Known rows, with every step that occurs:
dudun, topef, munu: [-10.8  -8.3 -17.4 -17.0  14.8  10.6  15.3 -26.2  33.1 -17.8 -24.8  -1.1
  -6.0  -6.3 -42.0  12.1  16.3  34.5 -60.0 -14.6  41.0  -7.8 -22.4 -18.7
  11.0]
topef, dudun, fesu, dazi, zomu, duniti: [  3.0  61.9   5.0  20.4   4.2  40.5  30.3  13.8  13.3   9.6 -11.6  17.6
 -13.4 -11.9 -28.1   3.7   0.8  28.2  25.1  -5.9  19.9  -3.1  -7.5  18.1
  17.2]
munu, fesu, dudun: [  8.6  -5.3  11.4  -0.9   9.4  -5.9  20.9  -0.1 -21.7  -0.6   7.0  -3.2
 -17.5  -1.4  29.4  13.0 -29.3 -60.7 -35.5  15.7 -19.8  17.5  19.2 -53.9
  11.9]
zomu, duniti, fesu, dudun, topef, munu: [ -3.2  15.8 -17.4  -7.4  -4.6  18.4 -31.1  -7.2   6.9 -23.0  10.7  11.2
   5.0 -13.6 -27.5  -8.7 -34.0 -27.9  28.3 -36.6  -5.1 -33.1 -18.2  22.3
  -2.2]
zipu, dazi, zomu, duniti, fesu, munu: [  7.3 -13.9  -1.9  12.7 -10.2 -10.6 -27.4   6.0 -12.5 -23.1  12.9  -1.1
  27.4   9.9  37.4 -15.2 -22.8  34.8  60.8  15.6 -37.9  -0.6  36.9  29.3
 -11.3]
duniti, zomu, dazi, zipu: [-11.8 -28.2  -5.0 -17.6  -4.8 -16.9   8.7   5.3  -6.3  33.4   0.9  -2.6
  -3.3  25.4 -29.8 -17.0  12.9   4.9  26.8 -34.7  21.5 -21.8  -5.0  13.0
 -28.7]
duniti, fesu, munu, topef: [-10.0 -21.0   1.1  18.2   4.4 -37.4 -65.5  -6.6  -9.0 -12.5  39.1  16.1
  -2.7   4.3  -4.2  21.4 -19.4 -29.3 -36.9  -1.3 -30.2   9.3  20.7 -21.1
 -10.5]
zomu, dazi, zipu: [  9.5 -30.3 -21.6  -8.8  -2.5  -6.2 -19.8   8.5   0.2  53.0 -14.4   0.1
   8.6  -2.9 -44.8  -5.0  22.6  -1.8   2.9 -24.7   9.4 -24.0 -33.3   7.2
   9.0]
zomu, duniti, fesu: [-23.3  -2.0 -42.8  -8.1   3.8 -14.6 -66.7   3.7   6.9 -22.3   3.4  16.8
   7.0 -15.5 -27.3   4.7 -16.9 -20.5  41.1 -49.3 -25.8 -36.2  -9.1  31.5
  -3.5]
fesu, dazi, zomu: [ 12.2 -14.0  24.5  19.6  -4.0  18.5  16.7  20.4  -2.3 -22.9  -7.4   8.4
  -4.8  15.2  39.0  36.2  18.8  33.7  18.6  -1.1   5.7  22.9   0.3 -13.4
  13.7]
topef, dudun, fesu: [-17.1  38.0  -4.0  10.5  21.3   8.7  17.7   6.7  27.3  23.9 -22.2   9.1
 -15.5 -19.6 -45.9   9.2   1.5  22.2 -46.6 -13.3  18.8   1.2  -8.7  -5.9
   7.2]
zipu, dazi: [-10.3 -41.6  -7.5   2.7   4.2 -16.3  -3.9   6.9   5.9 -16.4 -16.4  -1.2
   1.3  -9.0  30.7  14.3   5.4  49.8 -18.5  11.8 -24.4  10.3   1.8  -5.0
 -12.9]
fesu, dazi, zipu: [ 18.2  -9.8  18.4  17.7 -13.9   5.5   4.7  21.3  -6.2  -2.7   0.5   2.8
  -9.6   1.1  41.5  31.1   0.1  19.9  14.5  -2.5  13.7  20.2 -10.5 -10.6
  13.5]
zipu, pogib: [-32.0 -36.7   0.1   3.6   6.4 -41.1 -13.6  13.8  -5.7 -45.2 -11.2  -8.1
   5.5  -8.1  32.7  13.7  24.6  16.6 -42.1   7.6 -29.8  16.4   1.1 -11.8
 -12.1]
munu, fesu, nugader: [  2.0   1.5  -7.4   0.4   3.4  21.9  23.0 -14.6  -4.3  -1.5   6.4   7.9
  -9.9  -2.2  21.1  31.5 -26.6 -35.9  -1.7  17.2   1.2  16.0  34.7 -28.0
  37.9]
fesu, dazi: [  0.5 -29.4   6.9  19.1  -8.4  10.2   4.0  17.0   4.5 -25.1  -8.1  23.9
 -22.9  -4.9  30.3  56.3  18.9  29.1  -8.4 -11.2  -3.3  15.8 -12.1 -16.2
   7.0]
zomu, dazi, zipu, pogib: [ -1.9 -28.7 -17.7  -5.2  -7.5 -19.3 -19.4  10.0 -11.7  35.2  -6.4  -6.2
  14.8  -3.3 -20.4 -17.1  34.3   0.3   2.0  -4.3  -9.5 -13.8 -21.5  14.5
   1.9]
duniti, fesu: [-31.0 -11.5 -26.1   0.8  14.0 -27.9 -60.4   2.7  13.7   2.5   8.6   4.7
   3.0  -1.3  -8.2  18.8  -2.6 -15.0 -20.3 -34.8 -22.0  -2.1  19.3   3.5
  -3.7]
zomu, dazi, zipu, dudun, topef, munu, fesu, nugader: [ 31.4   3.5 -21.1 -11.6 -15.2  39.7  31.0 -23.1  -8.3  63.0   3.5 -11.7
  14.4  -1.5 -28.8 -29.3  10.9 -33.5  21.4  25.3  20.4 -10.4   1.8  16.3
  25.0]
dazi, zipu, dudun, fesu: [  8.7  23.6  20.3  -5.4  -6.6 -19.4   4.0   8.7  -6.6  16.6  -2.9 -38.9
  15.1  -5.8  46.1 -34.9  -0.6 -31.6  -6.2  26.8  -3.0  16.1  13.9   8.8
  -5.6]
dudun, topef, munu, fesu, nugader: [ -0.3  17.7 -18.2 -15.3   7.2  38.4  39.9 -41.9  22.0  -8.2  -5.2   1.5
 -10.0  -3.2 -26.2  11.7  -5.6   3.6 -35.7  11.8  42.7   1.7  11.3 -22.0
  34.9]
duniti, zomu, dazi, zipu, dudun: [ -5.2 -32.9  -0.4 -13.3 -10.3 -16.7  17.0   7.9 -15.2  33.6   3.2 -12.3
   1.3  24.8 -11.7 -29.7  16.7 -11.4  31.2 -17.9   8.0 -15.3   4.5  18.2
 -40.6]
duniti, zomu, dazi, zipu, dudun, topef: [-11.7 -26.6   2.2  -6.1 -14.6  -0.8  23.7   5.3 -11.7  18.6   6.0 -17.4
  -4.9  26.7 -22.3 -41.4  26.2  -8.3  24.9 -11.5  22.7 -21.4   7.0  15.8
 -33.4]
dazi, zipu: [  6.0 -13.3   8.5  -3.1   7.4 -27.7 -13.1  14.6  -0.3  12.4 -10.7 -22.7
  12.3   1.9   9.2  -0.4 -18.4   3.1 -11.5 -13.7  19.8   6.1 -16.6 -16.6
   7.4]
duniti, zomu, dazi: [-24.9 -44.3 -13.9 -16.6   0.1 -12.9   8.1   2.1   2.4  15.1  -6.7  14.4
 -14.2  20.0 -39.3   3.5  28.7  11.3   8.7 -41.9   8.5 -25.1  -5.6   8.4
 -34.8]
zomu, duniti: [-10.5 -23.2 -26.6  -9.8   4.4  -9.4 -29.1  10.0   6.2 -38.1 -21.7  15.9
   0.8 -19.2 -24.5  15.2  -9.5   1.6  25.4 -41.2  -9.7 -34.0 -40.3  10.1
  -0.9]

Rows:
[  0.4  54.9  20.2   2.0 -17.0  11.4   6.9   2.7  11.1   1.6   1.7   1.0
 -19.0  -8.7  46.1   9.9  18.5   3.7   0.9  16.7   8.3  17.1  13.0  12.7
  16.1]
dudun, fesu, dazi, zipu
[  1.5  51.9  28.1  15.9  23.6  23.3  27.8   2.2  -1.4   3.8   4.6   5.2
 -22.6  -1.3 -35.0  -3.1  15.8   5.3 -41.5  32.0  24.4  15.2 -39.4 -32.9
  14.5]
munu, topef, dudun, fesu, dazi, zomu
[ 12.0 -50.4  28.2  21.3   2.9 -33.5 -20.3  -1.6 -14.9 -36.7  14.1  18.0
 -12.2   0.3   0.5  35.3 -14.0  -4.4 -61.8  17.0 -11.3  15.2 -17.5 -53.7
  -8.1]
fesu, munu, topef
[  3.2  -1.4  22.3  -8.3 -19.6 -16.8  17.1  -7.6 -24.8  26.4  27.5  -6.1
  -8.4  24.1  -3.8 -41.9  15.8 -31.7  16.3  18.5   3.2  -7.3  13.5  12.8
 -41.2]
duniti, zomu, dazi, zipu, dudun, fesu, munu, topef
[ 14.8  -3.8  12.0  15.0 -10.6  26.1   7.1  20.8  -6.6 -35.9  -6.7  16.1
  -0.7   7.8  26.5  25.7   9.1  25.7  60.6 -11.1   0.8   0.4 -13.2   8.2
  14.6]
fesu, dazi, zomu, duniti
[  2.5  32.4 -16.0 -14.7  -0.6  10.9  33.2 -34.9  -0.2  -7.1   7.9 -11.8
  -7.7   1.8   7.0 -10.6  13.4   7.5 -25.2  34.7  25.4  14.6  19.1 -15.4
  24.9]
dudun, topef, munu, fesu, dazi, zipu, pogib
[ 13.5 -15.8  36.1   5.8  -0.4  29.1  37.3  -1.3  10.6 -23.6 -11.1  -5.9
  -9.9  -4.7  -1.3  10.0 -19.8  -1.9 -58.8  -4.7  28.3   5.5 -30.4 -39.1
   0.3]
fesu, dudun, topef, munu
[-12.1   7.8   8.7  -3.4  -2.6 -10.3   6.7   2.3   4.7 -11.4 -12.9 -17.4
  -2.1 -15.8  40.8 -11.0  28.5 -28.7 -33.8  26.3 -29.6  14.7  19.2   9.2
 -16.5]
zipu, dudun, fesu
[ 16.7 -36.7 -15.5  -3.3  -8.6  -5.6  -8.2  11.8 -12.3  53.3 -10.0 -12.3
  15.0  -3.9 -22.8 -21.7  27.0 -20.9   9.2  -3.2  -8.2 -15.8 -23.3  14.3
  -3.9]
zomu, dazi, zipu, dudun
[ -5.4  41.5  16.1  15.3  20.0  18.0  19.9  -0.1   3.2   2.0   4.0  15.9
 -34.6 -14.7 -41.9   9.8  16.0   2.2 -58.8  24.6  18.1  11.1 -47.1 -35.2
   9.5]
munu, topef, dudun, fesu, dazi
[ 18.2  27.8  34.8   5.6 -18.3  10.3  19.9   9.3  -4.8  12.6   3.2 -35.4
  17.2  -5.1  58.2 -24.3 -16.8 -32.3  14.1  34.2   9.9  21.8  19.5  15.1
   7.2]
dazi, zipu, dudun, fesu, nugader
[ -7.8  10.6 -13.2  -6.0  10.5  -6.0 -39.4  10.2  -1.1 -18.0   0.4  -5.6
  27.8  11.9 -11.2 -16.0 -13.5  -7.5  59.4 -31.7 -10.7 -20.6   4.4  24.2
   5.5]
dazi, zomu, duniti, fesu
[  6.8  11.8 -44.8 -51.0  29.8 -22.4  16.2 -49.3  15.6  34.7 -15.0   6.7
   2.0  -5.3 -21.4  21.1 -11.1  -4.1 -45.3  -2.0   2.4   9.9   3.1 -22.1
  12.5]
topef, munu, fesu
[ -8.6   8.7  -1.4  18.3  -1.5   3.8 -36.2  11.3   0.6  -2.2  21.6   8.3
   2.4  16.2  26.6  21.8   6.5   0.8  27.9 -15.1 -17.0  16.3  34.6  11.6
   7.9]
duniti, fesu, dazi, zomu
[ -1.2  23.3  10.8  27.2   7.2   1.1  14.4   5.0  17.7  17.1  -9.5  19.2
 -14.4 -15.7 -31.7  20.2 -15.1  22.8 -45.4  -2.2  11.3   8.9  13.0 -10.2
   1.9]
topef, dudun, fesu, munu
[ 17.8  16.4 -26.9 -37.0  15.5  15.6  36.9 -48.2  17.7  30.3  -7.7  12.7
   5.2  -5.3  -6.9  33.4 -30.9  -5.7 -19.4   6.8  18.8  17.2  10.3 -14.5
  28.9]
topef, munu, fesu, nugader
[ 12.4  15.7   5.0  -2.4  -5.6  24.4   7.3  -6.0  -3.2 -16.4   7.0 -13.6
  24.1   7.4  21.7 -36.7 -23.2  30.0  48.4  19.4 -10.1  -4.6  12.0  26.5
  -5.8]
zipu, dazi, zomu, duniti, fesu, dudun, topef, munu
[  8.5  -2.4  13.2   9.6  -7.2   8.2 -10.5  16.5 -15.2 -19.7   8.1 -12.2
  23.8   7.4  43.2 -26.8 -26.0  15.9  58.8  14.1 -34.5  -0.8  15.3  23.0
 -10.5]
zipu, dazi, zomu, duniti, fesu, dudun
[ -3.7  22.1  28.0   5.6  -3.6 -19.2 -13.4 -15.7   3.6 -25.6  12.2  13.6
 -20.3 -10.1  13.1  12.6   7.8 -15.8 -60.3  32.0 -11.4  12.0   8.2 -22.5
  -1.5]
dudun, fesu, munu, topef
[ -1.4 -14.0  -7.6 -25.8  -8.8   0.5  34.5 -14.8  -3.4  37.8   2.1 -14.9
   2.0  25.1 -33.6 -39.8  20.3   1.8  20.2 -13.3  30.7 -19.3   0.5  22.7
 -33.9]
duniti, zomu, dazi, zipu, dudun, topef, munu
[ -4.6  -1.4 -13.2  -0.7   0.1  -4.8 -24.8   6.8  -5.0 -16.0   2.1  -9.2
  26.6   7.3  25.5 -23.7  -9.6  33.1  60.1   7.4 -32.0  -6.4  19.8  33.3
  -8.0]
zipu, dazi, zomu, duniti, fesu
[  3.2 -15.0  -3.2  -1.5   1.5  -0.8  -0.8  11.4  -5.6 -27.0 -14.6  -9.4
  22.5   3.8  28.1 -16.8  -4.8  47.9  50.1  12.3 -20.7  -5.5  -0.1  19.8
  -5.5]
zipu, dazi, zomu, duniti
[  5.2  -0.7  30.3  11.3 -10.9 -18.5   4.0  -4.9 -12.8 -23.6  10.8  -9.0
  -6.3 -10.8  44.5  -9.4  15.3 -40.6 -47.3  53.5 -35.6  23.9  19.0 -11.1
 -21.3]
zipu, dudun, fesu, munu, topef
[ 10.0  28.6   5.2  -6.8   4.3  23.1  -8.3  -3.7   1.2 -18.2   5.2  -9.9
  25.4  13.4 -15.8 -28.2 -26.5 -11.2  46.4 -19.7  11.5 -18.6  -3.4  17.6
   7.6]
dazi, zomu, duniti, fesu, dudun, topef, munu
[ -6.6  -9.4 -20.8   6.5  -4.5 -22.3 -70.1  -3.0 -10.7 -34.0  26.8  26.2
   2.7  -9.6 -24.0   6.8 -30.3 -32.0  26.9 -21.9 -32.0 -26.9  -7.9  12.1
  -8.2]
zomu, duniti, fesu, munu, topef
[  4.6  56.9  12.4  22.6   3.4  25.8  29.8  14.1  14.7  33.8  -7.5   8.6
 -19.1 -14.6 -16.0   9.4  -3.5  25.3 -11.2   1.2  29.2  13.6  -3.6   1.9
  16.4]
topef, dudun, fesu, dazi, zipu
